In the rows, zero is written as 128.
Known rows, with every step that occurs
tevabez-tasu-tavo-famife-meno-lome: [143  84 105 125 110 140 141 157 125 143 127 124 123 133 109 167 156 142
  78 102 113 131 159 131 134 159 122 141 129 161 112 148 147 158 124 171
 127 127 137]
difero-varap-vido-rozot-lome: [136 162 107 136 135 136  75 131 111 109 114 150  74 115 146  87 102 131
 160 149 146 126 100 153 109  92 136 110 135 159 176  99 115  85 110 151
 133 127 146]
vori-dono-tevabez-molov: [ 96 125 206 110 170 136 181  96 145 141 138 124 183  99 129 176 143  37
  93 143 152 130 155  98 100 116 112 125 131 114 124 118 137 136 167 117
 139 114 112]
varap-vido-tevabez-molov: [108 176 185 105 134 147 124 110 114 125 117 141 146  98 148 139 135  94
 125 142 154 127 137 139 132 124 128 102 147 134 129 115 103 119 124 114
 135 126 132]
famife-tavo-tasu: [110 116 127 118 122 144 144 126 119 138 134 134 136 116 131 148 138 132
 130 128 107 128 121 122 125 144 131 140 137 124 109 139 135 128 156 119
 131 129 115]
tevabez-tasu-tavo: [118 117 154 116 132 144 118 129 119 130 130 161 131 115 128 177 154 117
 116 126 126 130 130 121 117 139 116 133 146 144 124 125 113 134 137 148
 129 115 116]
rozot-lome: [128 140 101 148 143 123 121 124 136 121 129 121 120 129 122 120 126 127
 138 135 133 133 122 127 111 111 135 133 130 120 142 120 123 112 130 135
 141 127 109]
tasu-tavo-famife-meno-lome: [151  81  97 141 110 138 144 154 129 144 136 111 112 143 104 149 144 158
  95 111 109 131 148 125 138 151 137 147 115 148 108 147 146 150 138 163
 134 126 133]
difero-varap-vido-rozot-lome-meno-famife: [148 140  82 143 119 114  81 141 126 117 100 125  58 138 126  76  87 163
 158 142 136 126 109 158 133  93 137 115 130 134 159 107 118  89 103 125
 126 126 145]
lome-rozot-vido-tevabez: [129 148 125 135 130 103 117 117 140 109 127 119 128 134 133  79 116 153
 150 135 128 131 132 125 138 112 139 113 123 101 129 125 109 126 138 103
 130 128 128]
famife-tavo-tasu-tevabez: [109 117 152 112 125 147 171 116 113 142 136 125 155 122 124 161 143 117
 137 124 114 126 119 109 132 158 127 141 133 122 101 137 142 134 145 118
 127 133 113]
vori-dono-tevabez-vido-rozot: [118 120 188 116 168 145 171 117 143 132 143 139 152 102 142 154 138   4
 109 141 150 122 127 115  90  97 109 118 114 133 155 119 149 125 124 145
 127 120 141]
meno-lome-rozot-vido: [142 136  91 161 123  90 108 133 148 118 130 109 113 147 116  78 106 161
 146 135 121 130 122 124 129 114 145 150 108 143 137 126 134 121 125 116
 128 129 119]
rozot-vido-tevabez-tasu-tavo-famife: [126 133 154 104 113 122 131 123 119 116 131 144 141 119 136 148 148 128
 108 119 125 129 157 132 146 154 120  96 148 124 110 136 113 144 134 136
 125 122 138]
famife-meno-lome-rozot-vido-tevabez: [149 132  80 146 121  92 113 137 152 123 115 103 119 143 106  62 121 152
 129 122 118 129 150 132 152 120 147 124 110 120 121 140 134 142 136 114
 127 140 135]
meno-famife-tavo-tasu-tevabez-vido: [120 117 159 117 110 130 178 125 118 143 137 117 168 128 119 162 135 105
 130 118 119 118 113 116 140 161 120 149 130 121  95 143 167 141 116 116
 120 134 128]
vido-rozot: [130 135 122 134 150 149 118 131 118 129 134 141 110 126 149 135 129 117
 138 135 134 132 101 127 111 114 126 123 128 145 156 122 117 113 113 133
 129 130 121]
meno-famife-tavo-tasu: [118 116 117 125 116 133 142 130 120 146 127 116 134 133 120 146 136 149
 119 125 106 127 123 121 139 149 132 143 138 112  98 143 146 134 146 108
 130 129 121]
tavo-famife: [122 110 131 133 129 149 142 134 119 128 139 115 127 137 139 146 132 153
 120 124 127 133 126 119 111 130 132 136 125 130 131 128 131 123 130 143
 135 120 125]
famife-meno-lome: [138 114  91 147 132 127 115 147 138 140 123 115 122 135 113 120 140 130
 111 121 118 130 128 126 123 126 138 155 118 151 128 136 145 135 132 141
 133 130 118]
famife-meno-lome-rozot-vido-varap: [148 127  60 148 119  94  81 139 142 117 128 115 112 143 118  54  99 148
 132 133 114 128 126 138 142 118 136 142 104 120 129 130 150 132 131 109
 118 136 134]
vori-dono: [108 119 152 132 155 150 133 114 135 133 131 108 146 112 135 143 141  80
 121 141 136 130 123 104  98 109 120 140 127 145 137 122 122 119 148 118
 136 111 120]
tasu-tavo-famife: [131  97 140 131 118 152 147 136 115 130 144 131 120 134 129 166 138 155
 119 123 120 131 134 117 124 143 131 134 128 128 116 132 121 134 142 153
 135 114 128]
dono-vori: [110 116 156 130 156 156 142 123 134 136 137 111 142 116 110 153 130 100
 126 140 129 135 123 107 100 106 125 130 128 134 148 123 138 112 153 130
 131 112 131]
dono-tevabez-tasu-tavo: [115 110 187 106 143 133 143 125 130 135 136 170 146 116 116 190 162  88
  97 126 130 128 153 116 113 134 119 119 139 109 118 119 128 141 153 161
 132 113 120]
vori-dono-tevabez-vido-varap: [105 120 197 107 163 139 138 111 139 125 145 139 175 100 146 139 133   5
 104 149 148 119 131 117  93 102 105 123 116 102 134 114 148 126 143 134
 127 117 146]
tasu-tevabez-molov: [109 141 183 118 145 138 169 105 116 137 137 125 173 119 133 175 136 103
 133 130 150 130 122 105 122 143 119 141 134 140 124 120 129 134 125 116
 133 129 102]
molov-tevabez-vido: [117 145 185 123 129 137 136 118 123 128 148 137 152 123 145 166 136  95
 140 125 146 127 113 122  96 123 119 139 128 149 139 117 125 128 120 153
 128 123 121]
vido-tevabez-tasu-tavo: [117 130 168 101 135 147 119 123 119 130 120 157 142 112 132 167 165 108
 110 123 131 127 143 125 134 140 120 106 151 128 115 129  94 142 135 141
 133 127 132]
meno-lome-rozot-vido-tevabez: [141 150 105 146 129  93 109 129 148 117 119 103 120 144 121  68 119 145
 138 133 126 128 137 129 144 116 149 123 113 125 129 132 115 126 124 111
 131 140 133]
vido-tevabez: [117 143 150 120 147 142 122 121 125 128 122 127 138 124 144 127 148 119
 127 133 134 130 127 122 125 121 135 114 135 119 128 126 100 125 134 125
 139 132 125]
vido-varap: [116 136 132 126 142 145  85 125 114 120 136 139 129 124 152 121 126 124
 133 142 131 128 107 128 114 118 124 134 129 116 136 116 114 116 134 124
 129 127 124]
meno-famife-tavo: [125 124 117 141 127 124 122 128 125 142 125 113 133 134 130 143 130 163
 125 126 119 132 116 118 132 136 136 146 132 111 117 137 130 132 141 103
 135 112 119]
suloni-difero-varap-vido-rozot: [126 168 160 131 139 161  46 126  89 113 112 184  80 118 181  87 111 164
 156 156 151 123  76 145  98  97 136 127 146 197 181  86  93  81 124 149
 124 124 158]
famife-meno-lome-rozot: [146  99  75 156 126 121 128 150 145 134 121 105 107 148 101  99 124 165
 121 118 117 132 138 123 128 116 142 158 102 135 131 137 143 139 131 137
 132 134 127]
rozot-lome-meno-famife-tavo-tasu-tevabez: [132 107  87 130 112 107 174 123 139 146 119  96 130 145  86 132 119 144
 139 117 107 125 134 123 159 152 132 135 128  80  90 146 152 131 130  96
 126 143 110]

Rows
[125  99 139 115 102 120 186 130 132 147 130 116 157 136 107 151 125 119
 140 115 110 117 118 123 150 157 116 150 126 105  92 148 164 142 119 105
 115 133 121] => lome-meno-famife-tavo-tasu-tevabez-vido
[126 128 166 110 133 158 181 126 110 130 145 141 146 120 138 155 136  62
 146 126 134 119  98 125 118 138 109 130 124 159 134 128 151 126  88 147
 114 151 131] => tavo-tasu-tevabez-vido-rozot
[138 115  99 157 134 124 124 141 141 131 124 105 107 151 116 103 121 161
 133 128 126 130 125 117 120 114 146 156 103 138 138 128 124 124 120 135
 136 135 125] => meno-lome-rozot
[164  86  68 155  96 101 141 151 144 126 138 104 102 152  94 101 112 192
 122 113 103 131 153 127 150 144 139 144 104 133 108 147 154 150 142 141
 123 122 138] => tasu-tavo-famife-meno-lome-rozot-vido
[115 141 164 137 144 143  66 118 101 119 119 168 118 131 168 103 127 186
 148 146 138 127  86 119  95 110 136 151 147 176 157  96  96 102 158 143
 135 121 134] => suloni-difero-varap
[129 148 169 122 137 147 140 121 119 130 149 145 131 121 157 163 129  82
 144 125 150 127 102 130 100 119 115 123 123 160 159 119 123 123 100 153
 123 132 128] => molov-tevabez-vido-rozot
[109 129 165 111 121 130 194 109 113 155 131 111 175 123 115 184 136 123
 121 120 126 126 132 107 154 174 119 140 142 118  84 143 150 149 134  93
 127 137 110] => meno-famife-tavo-tasu-tevabez-molov
[132 108  61 137 109 106 149 132 145 142 117 105 112 141  92 116 115 160
 134 122  99 128 135 137 152 137 135 134 132  82 101 148 149 128 142 100
 130 136 114] => rozot-lome-meno-famife-tavo-tasu
[139 145  85 148 152 130 120 128 132 123 129 129 100 126 131 118 117 117
 143 136 139 133 108 136 114 107 131 114 126 133 160 122 117 107 107 137
 136 138 121] => vido-rozot-lome
[101 130 173 103 129 143 193 106 112 148 136 130 179 108 129 185 139 108
 128 124 126 126 130 109 138 169 117 137 143 126  99 139 140 143 144 107
 128 138 105] => famife-tavo-tasu-tevabez-molov
[156 101  59 156 105 100 139 152 146 122 134  92 108 155 106  81 105 190
 119 114 110 133 149 131 140 131 144 145 100 134 126 143 164 140 132 131
 123 128 136] => tavo-famife-meno-lome-rozot-vido
[139  79 116 131 112 150 150 144 121 136 143 128 120 132 116 159 142 161
 108 114 110 133 146 121 130 147 128 134 125 124 109 140 141 150 153 153
 130 111 128] => tasu-tavo-famife-meno
[151 123  56 153 135 110 125 138 145 134 117 109  85 150 108 105 104 144
 143 129 128 131 118 142 139 106 132 118 120 108 146 131 126 112 103 111
 129 136 119] => vido-rozot-lome-meno-famife
[115 131 187 107 128 145 128 116 116 137 139 155 139 117 127 203 157 111
 117 118 135 132 139 116 111 146 114 128 147 149 123 120 101 141 139 155
 128 118 113] => molov-tevabez-tasu-tavo
[127 107  95 140 117 114 130 134 140 145 119 111 122 142 117 132 118 171
 134 122 110 131 122 126 143 132 134 147 127  95 114 141 129 131 146  93
 130 111 110] => lome-meno-famife-tavo
[115 162 175 132 131 151  45 121  94 113 112 176 101 119 169  89 120 174
 151 154 145 123  86 136  96 104 139 145 149 185 162  83  99  87 148 147
 130 113 150] => suloni-difero-varap-vido
[121 109 164  99 124 155 144 132 115 128 126 139 138 122 135 172 162 131
  96 114 130 129 160 126 138 153 120 100 145 124 110 139 102 147 130 154
 132 127 142] => vido-tevabez-tasu-tavo-famife
[138 115  60 152 119  97 125 132 152 138 116 100 111 142 101 115 107 176
 139 123 114 132 131 135 146 126 140 138 128  81 118 141 133 123 138  94
 136 120 110] => rozot-lome-meno-famife-tavo
[121 134 174  94 113 163 125 134 106 121 120 151 120 110 137 163 153 119
  97 122 134 126 158 143 138 144 123  94 149 131 115 127 103 131 117 154
 128 120 157] => varap-vido-tevabez-tasu-tavo-famife
[151  68  86 134 107 131 153 162 134 137 124 117 106 147  95 146 138 176
  90  98 111 131 168 127 138 150 127 140 113 140 113 149 142 160 127 166
 125 131 146] => tevabez-tasu-tavo-famife-meno-lome-rozot
[142 138 123 126 119  96 107 131 141 119 116 133 121 133 113 106 135 140
 122 125 123 125 153 130 153 136 133 114 129 135 116 136 105 142 121 128
 125 138 138] => meno-lome-rozot-vido-tevabez-tasu-tavo
[131 135 138 131 139 145 131 134 122 123 141 150 125 118 155 137 124  87
 141 133 140 125  92 135 102 111 118 131 125 156 164 123 132 118  95 148
 125 128 130] => tevabez-vido-rozot
[134 150 112 127 130  93 107 130 144 117 109 119 130 135 122  85 129 134
 122 125 131 128 144 135 142 124 135 117 125 139 132 132 115 134 111 118
 126 143 135] => meno-lome-rozot-vido-tevabez-tasu
[152 109  52 148 106 103 105 149 136 115 134 101 108 152 122  61  96 177
 118 121 111 130 142 141 145 130 135 135  98 117 124 139 158 137 126 124
 117 137 146] => tavo-famife-meno-lome-rozot-vido-varap
[146 127  82 141 133 120 137 137 148 120 132 140 106 127 128 108 104 102
 157 130 134 125 106 152 115  97 119 123 120 129 165 127 133 110  92 138
 125 135 125] => tevabez-vido-rozot-lome-meno
[132  81 124 114 110 150 149 145 118 135 134 142 129 123 118 179 152 149
  89 104 116 133 157 126 128 155 116 129 140 137 114 141 139 155 141 162
 125 114 133] => tevabez-tasu-tavo-famife-meno
[120 161 147 124 132  99 141 105 137 115 126 123 152 121 137 101 112 143
 145 136 141 130 144 124 143 122 130 108 132 105 125 125 109 137 138  92
 130 131 121] => lome-rozot-vido-tevabez-molov
[154 114  74 142 111 100 140 145 146 123 120  88 116 153 112  68 118 173
 113 112 115 132 163 136 156 133 146 117 104 116 117 148 143 147 128 124
 126 140 148] => tavo-famife-meno-lome-rozot-vido-tevabez
[128 143 104 140 127 108  84 121 130 104 139 133 118 135 143  70  95 153
 158 145 125 128 112 130 127 110 129 128 116 102 137 114 122 116 137 100
 119 125 128] => lome-rozot-vido-varap
[119 126 157 107 113 134 147 123 108 137 139 125 168 126 133 143 127  93
 128 125 122 114 106 126 145 160 113 138 129 102  95 139 161 138 111 111
 113 143 139] => meno-famife-tavo-tasu-tevabez-vido-varap
[151 145  66 148 122 118 106 139 138 125 111 115  69 139 111  94  96 132
 146 137 133 128 116 159 140 100 136 110 126 114 149 120 129  98  90 113
 124 129 134] => varap-vido-rozot-lome-meno-famife
[129 154 136 130 135 158 101 133 112 121 127 150  92 112 149 125 119 107
 141 143 139 129 102 144 112 107 130 116 129 155 160 110 116  98 105 136
 126 121 137] => varap-vido-rozot
[115 162 162 116 132 153 101 122 117 119 115 136 121 112 142 115 140 108
 130 141 141 127 127 140 125 114 139 107 138 126 132 114 102 110 124 128
 135 122 139] => varap-vido-tevabez
[112 111 144 109 111 121 198 114 125 157 123 108 165 131 105 172 126 133
 129 116 116 125 138 115 163 171 117 139 137 100  80 147 150 148 140  81
 122 136 104] => lome-meno-famife-tavo-tasu-tevabez-molov
[120 159 121 129 131 114  68 115 121 108 141 145 135 121 153  95 111 120
 145 148 127 128 106 135 124 120 123 130 132 118 136 113 128 113 137 105
 121 121 118] => rozot-vido-varap
[142 141 114 133 130 120 145 125 144 129 139 133 112 130 130 134 107  87
 159 123 144 127 113 148 113 106 116 115 119 131 161 124 122 115  97 146
 123 140 121] => molov-tevabez-vido-rozot-lome-meno
[134 116 135 113 109 116 140 126 130 111 128 131 127 133 127 126 132 163
 119 115 122 130 164 129 150 144 125  99 134 109 111 136 109 147 133 131
 123 123 147] => lome-rozot-vido-tevabez-tasu-tavo-famife
[140 145  82 150 126  94  76 131 135 111 132 120 111 145 131  59  96 148
 144 141 123 127 118 134 135 114 137 140 106 127 136 121 131 117 119 111
 121 136 131] => meno-lome-rozot-vido-varap
[109 146 160 104 146 143 117 123 122 127 114 143 148 115 145 144 159 105
 110 124 140 130 137 130 123 128 123 109 149 129 132 127 100 131 123 134
 133 133 125] => vido-tevabez-tasu
[150 118  65 159 116  92 113 142 151 125 126 108 112 146 104  70 109 164
 135 124 111 132 135 129 136 118 143 153 106 138 129 134 153 136 135 119
 124 128 123] => famife-meno-lome-rozot-vido
[118 140 173 117 137 141 121 119 113 120 145 141 165 119 151 137 125  77
 142 134 144 118  98 124 116 129 109 142 121 126 135 117 136 123 102 134
 120 134 133] => tasu-tevabez-vido-varap
[151 140 104 140 124 105 141 129 146 134 131 110 106 145 117 131 104 105
 149 119 143 127 116 146 127 112 121 115 118 121 148 128 132 121  85 133
 122 140 127] => molov-tevabez-vido-rozot-lome-meno-famife
[117 149 179  96 122 153  98 123 111 122 113 164 125 102 134 155 158  98
 114 133 139 124 144 142 134 134 123  99 154 136 121 118  92 127 123 142
 129 119 144] => varap-vido-tevabez-tasu-tavo
[114 165 151 107 133 112 103 113 128 115 119 145 151 112 146 120 143 102
 122 129 135 129 135 134 132 129 122 105 151 132 131 124 111 130 127 113
 126 126 123] => rozot-vido-tevabez-tasu
[108 155 172 111 147 136 143 108 122 132 124 130 161 112 149 149 144 105
 120 133 148 130 139 122 131 130 125 111 144 122 124 126 100 136 135 114
 141 135 116] => vido-tevabez-molov
[120 150 134 117 130 106 114 118 136 109 117 136 136 125 134  96 127 137
 134 127 133 130 145 131 134 119 127 105 136 112 133 125 110 133 128 110
 124 130 132] => lome-rozot-vido-tevabez-tasu
